Each row comes from the steps of one walk. Every step used is in the known rows, and no mark comes twice. Write the walk behind each row, first mark first.
Known rows:
pefo > kidi > duvapon: [ -8.7 -31.0  -2.2   0.1   0.3 -15.8  26.4   7.3  -3.5  -1.7  33.7  15.0
   3.4   1.7 -12.5   7.6 -10.7  -5.1 -37.8 -40.1]
nuso > fozal > vesapab: [-16.5   1.9   1.6  26.7  11.2  29.7  -3.8 -17.7  45.0  12.8   3.5  17.4
   2.1  40.3 -14.7  16.4 -24.3  44.6  21.0   8.4]
vesapab > fozal > nuso: [ -2.6  -6.3 -15.5  19.3   5.3  -4.8   8.1 -19.3   0.5   1.9 -10.1 -15.1
  18.3   1.5  15.1  11.5 -42.5  -4.6  21.6  14.3]
mozi > duvapon > lukepem > nuso > fozal > vesapab: [-27.0  14.9  32.1  26.7  21.5  40.9 -11.6   8.8   7.2  30.9  -7.9   4.9
  31.6  20.6   4.6  36.4  -1.7  46.1   5.0   4.7]
kidi > nuso: [-18.3  -3.8   8.4  27.7  39.3   9.4  15.9  13.3  32.9  16.7   8.8  13.0
  13.5  32.5  -7.0  29.5 -21.2  39.4   5.9  -4.0]
lukepem > duvapon: [-11.5 -15.5  26.4  39.7  71.4  -8.4   2.1  -5.5  43.9   7.0  35.7  -2.7
   1.2   3.0 -19.7  35.2  -6.7  44.3  -9.6 -14.0]
pefo > vesapab > fozal > nuso: [  0.9 -20.4 -33.5  11.1   2.5 -17.9  -4.2 -19.5  -1.4  -8.9 -28.3 -14.1
   4.6  17.4   9.7  14.0 -48.7  -0.2  28.3  25.9]
pefo > kidi > duvapon > lukepem > nuso > fozal: [ -4.8   8.3  -3.0   3.3 -17.4   8.7  -3.2  -1.2 -30.8  21.2   4.6   9.5
  23.1  10.7 -19.7  22.4   7.0  -0.4 -31.1 -32.3]
vesapab > fozal > nuso > kidi > duvapon > mozi: [-18.8 -14.1 -14.3   0.8 -21.1 -20.9   9.9 -12.9 -28.1 -24.8  19.4   9.1
   8.6   8.1 -25.6   1.2   5.7 -14.1  -4.8  -8.0]
mozi > duvapon > lukepem > nuso > kidi: [-28.7  16.0  31.4  15.0  24.7  16.3  14.8  19.9 -10.7  18.7  11.4   8.0
  35.4   2.6   5.9  32.1  18.8  10.7 -29.3 -13.2]
mozi > duvapon > lukepem: [-30.2 -14.0  45.9  29.8  73.2   3.0  20.2  10.0   6.3   9.8  22.3   8.0
  34.3  -2.7   7.9  44.4   3.3  30.2 -22.3 -18.6]
kidi > pefo > vesapab: [ -4.8 -23.8 -30.9  13.7  34.0  -5.8  -2.2  -5.9  48.1  -0.4 -23.2  17.7
 -19.7  25.0   6.4  26.7 -34.1  49.7  11.0   8.7]
nuso > kidi > duvapon: [-20.0 -13.6  -4.4   7.7   1.1  -5.3  23.7  -1.4   8.9 -13.5  37.2  27.3
   2.4  13.1 -31.7   6.5  19.0   4.0 -34.5 -25.1]
vesapab > fozal > nuso > kidi: [ -3.2   6.3 -20.4  11.9 -24.3  -3.2  14.0 -13.8  -5.7  -6.8   0.9  -4.5
  15.8   7.2  -0.4  -4.0 -22.4 -21.6  11.9  19.3]
fozal > nuso: [-18.8 -20.4  -8.1  20.6  25.2  11.4  18.7 -10.2  10.8   5.1   3.0  -3.8
  18.7   8.5  -3.9  13.6 -28.6  17.2  11.3   5.1]
mozi > duvapon > lukepem > nuso > kidi > pefo > vesapab > fozal: [  1.3  15.2 -13.6   6.2  -7.3  -7.7 -14.6  14.7  -7.8   7.4 -37.9   5.4
   4.7   1.2  29.6  24.2  -7.5  11.6  -1.5  19.8]
mozi > duvapon: [-37.6 -18.5  21.1  39.8  52.0  -0.8  28.9   8.0  22.9   7.2  34.0  12.5
  21.6   3.4  11.2  28.5  -6.5  32.2 -14.7 -14.6]
vesapab > fozal > nuso > kidi > duvapon: [ -5.2 -10.7 -25.6   6.1 -39.2  -9.7  15.9 -10.4 -23.7 -19.3  12.3   1.9
  10.0  -5.9 -15.7  -8.6  -2.4 -27.1  -8.4   1.8]
vesapab > fozal > nuso > kidi > pefo: [  6.0   5.5 -37.5  10.0 -33.6   0.6   9.2  -8.8  10.0  -5.6 -19.0   3.6
   1.2  -1.7  14.5 -10.9 -30.7  -4.5  25.6  31.8]
lukepem > nuso: [-16.0   7.5  -5.2  18.5  26.7  11.5   4.1  -3.7  22.7  27.4  -4.9  -2.1
  14.7  18.2   6.9  28.5 -23.2  27.7  -4.4 -15.9]
duvapon > lukepem > nuso: [ -9.9  13.5  17.9   8.7  50.5  15.2  -4.9  -0.8   3.2  28.9 -16.2  -7.2
  28.7  10.6   4.7  44.2 -14.1  25.7 -14.9 -18.1]

Write each row's walk:
[-10.9   9.0  10.8   5.9  -0.5  36.4 -23.2  -5.9  -3.3  19.3 -15.4  10.0
  16.3  21.2 -24.5  31.0   3.3  35.5  -9.1 -12.9] : kidi > duvapon > lukepem > nuso > fozal > vesapab
[ -0.4  -8.7  12.1 -16.4   5.2  -3.0   7.4  15.5 -32.4  22.0   1.8  -0.1
  21.0  -5.9  -5.8  25.4  -3.9  -8.8 -45.1 -42.8] : pefo > kidi > duvapon > lukepem > nuso
[ -8.0   3.4 -16.8  13.7   4.9   9.9  15.5  -1.2  44.3   1.6   6.2  28.0
  -9.7  15.1  -2.3   5.4  -8.2  28.2  -2.2   3.2] : nuso > kidi > pefo
[ -4.2 -23.9 -49.3   1.2 -17.9   6.1   7.5  -2.9  20.6 -11.2 -26.1  16.7
 -12.6  21.4  -4.7  -1.1 -22.9  22.1  22.2  33.8] : fozal > nuso > kidi > pefo > vesapab
[ 12.7   1.1 -41.2   4.2 -16.0 -18.2  -8.0 -10.5  29.7 -12.5 -24.5  16.9
 -25.5  22.6  10.3   5.1 -30.2  12.9  15.2  23.3] : nuso > kidi > pefo > vesapab > fozal
[-11.6   7.2 -10.3  28.0 -12.9   8.7  17.7   8.8  17.6  20.6  19.9  20.9
  14.3  46.0 -13.2   9.4 -18.3  20.3   9.5   1.0] : pefo > kidi > nuso > fozal
[-21.8  10.4  -7.0  47.0  17.4  20.1   7.7  -4.4  34.8  16.9  12.8  22.2
  15.4  48.6 -20.5  26.2 -11.6  48.1  17.7   8.4] : kidi > nuso > fozal
[  6.2 -19.0 -19.5 -14.3 -20.6 -18.9  -2.5  -8.8 -42.6 -29.1 -17.2   1.1
   9.7   3.3 -20.8  11.5  -3.3 -23.7 -10.3  13.0] : pefo > vesapab > fozal > nuso > kidi > duvapon > lukepem
[-33.4  -0.9  -2.5  -0.1   0.2  -6.2   5.5   2.1  -5.4   0.8  23.6  22.4
   3.6  24.7 -31.3  18.6  27.3  18.2 -30.6 -39.7] : lukepem > nuso > kidi > duvapon > mozi
[  0.5  -9.3 -37.0   2.2 -27.0 -13.6   2.9 -14.3  -8.4 -19.1 -19.0  -2.6
   1.2  22.9  -1.6   0.0 -30.3 -15.7  21.2  32.4] : pefo > vesapab > fozal > nuso > kidi
[-12.3  -1.9  13.6   1.9  34.6   6.8  -3.7   1.1 -16.1  17.4  -3.8   0.7
  23.3  -2.2 -12.0  40.4   4.6  18.5 -36.2 -35.2] : kidi > duvapon > lukepem > nuso
[ 12.2 -18.8 -52.0   9.7  -7.3 -12.3  -9.9 -15.7  13.9  -7.6 -49.4  -6.9
 -12.4   7.1  22.3   9.8 -56.5  16.7  37.7  38.5] : kidi > pefo > vesapab > fozal > nuso
[-17.6  13.1   0.1  22.4  12.0  19.1 -13.4 -14.8 -13.7  18.7  -1.1  10.0
  25.7  14.4 -24.8  38.1  14.5  27.2 -20.9 -24.9] : kidi > duvapon > lukepem > nuso > fozal
[-19.8   1.8 -10.9   4.1 -16.6   5.7  11.8   1.8  -1.9   6.1  17.6  17.1
   7.0  10.8 -20.8   8.4  15.3   2.7 -32.5 -26.9] : lukepem > nuso > kidi > duvapon
[  0.5   3.6  10.3 -11.9 -29.6  26.0 -14.6  10.0 -22.2  23.8  -7.7   9.3
  14.5  17.6 -20.9  15.6  -5.5   7.2 -17.9 -20.0] : pefo > kidi > duvapon > lukepem > nuso > fozal > vesapab
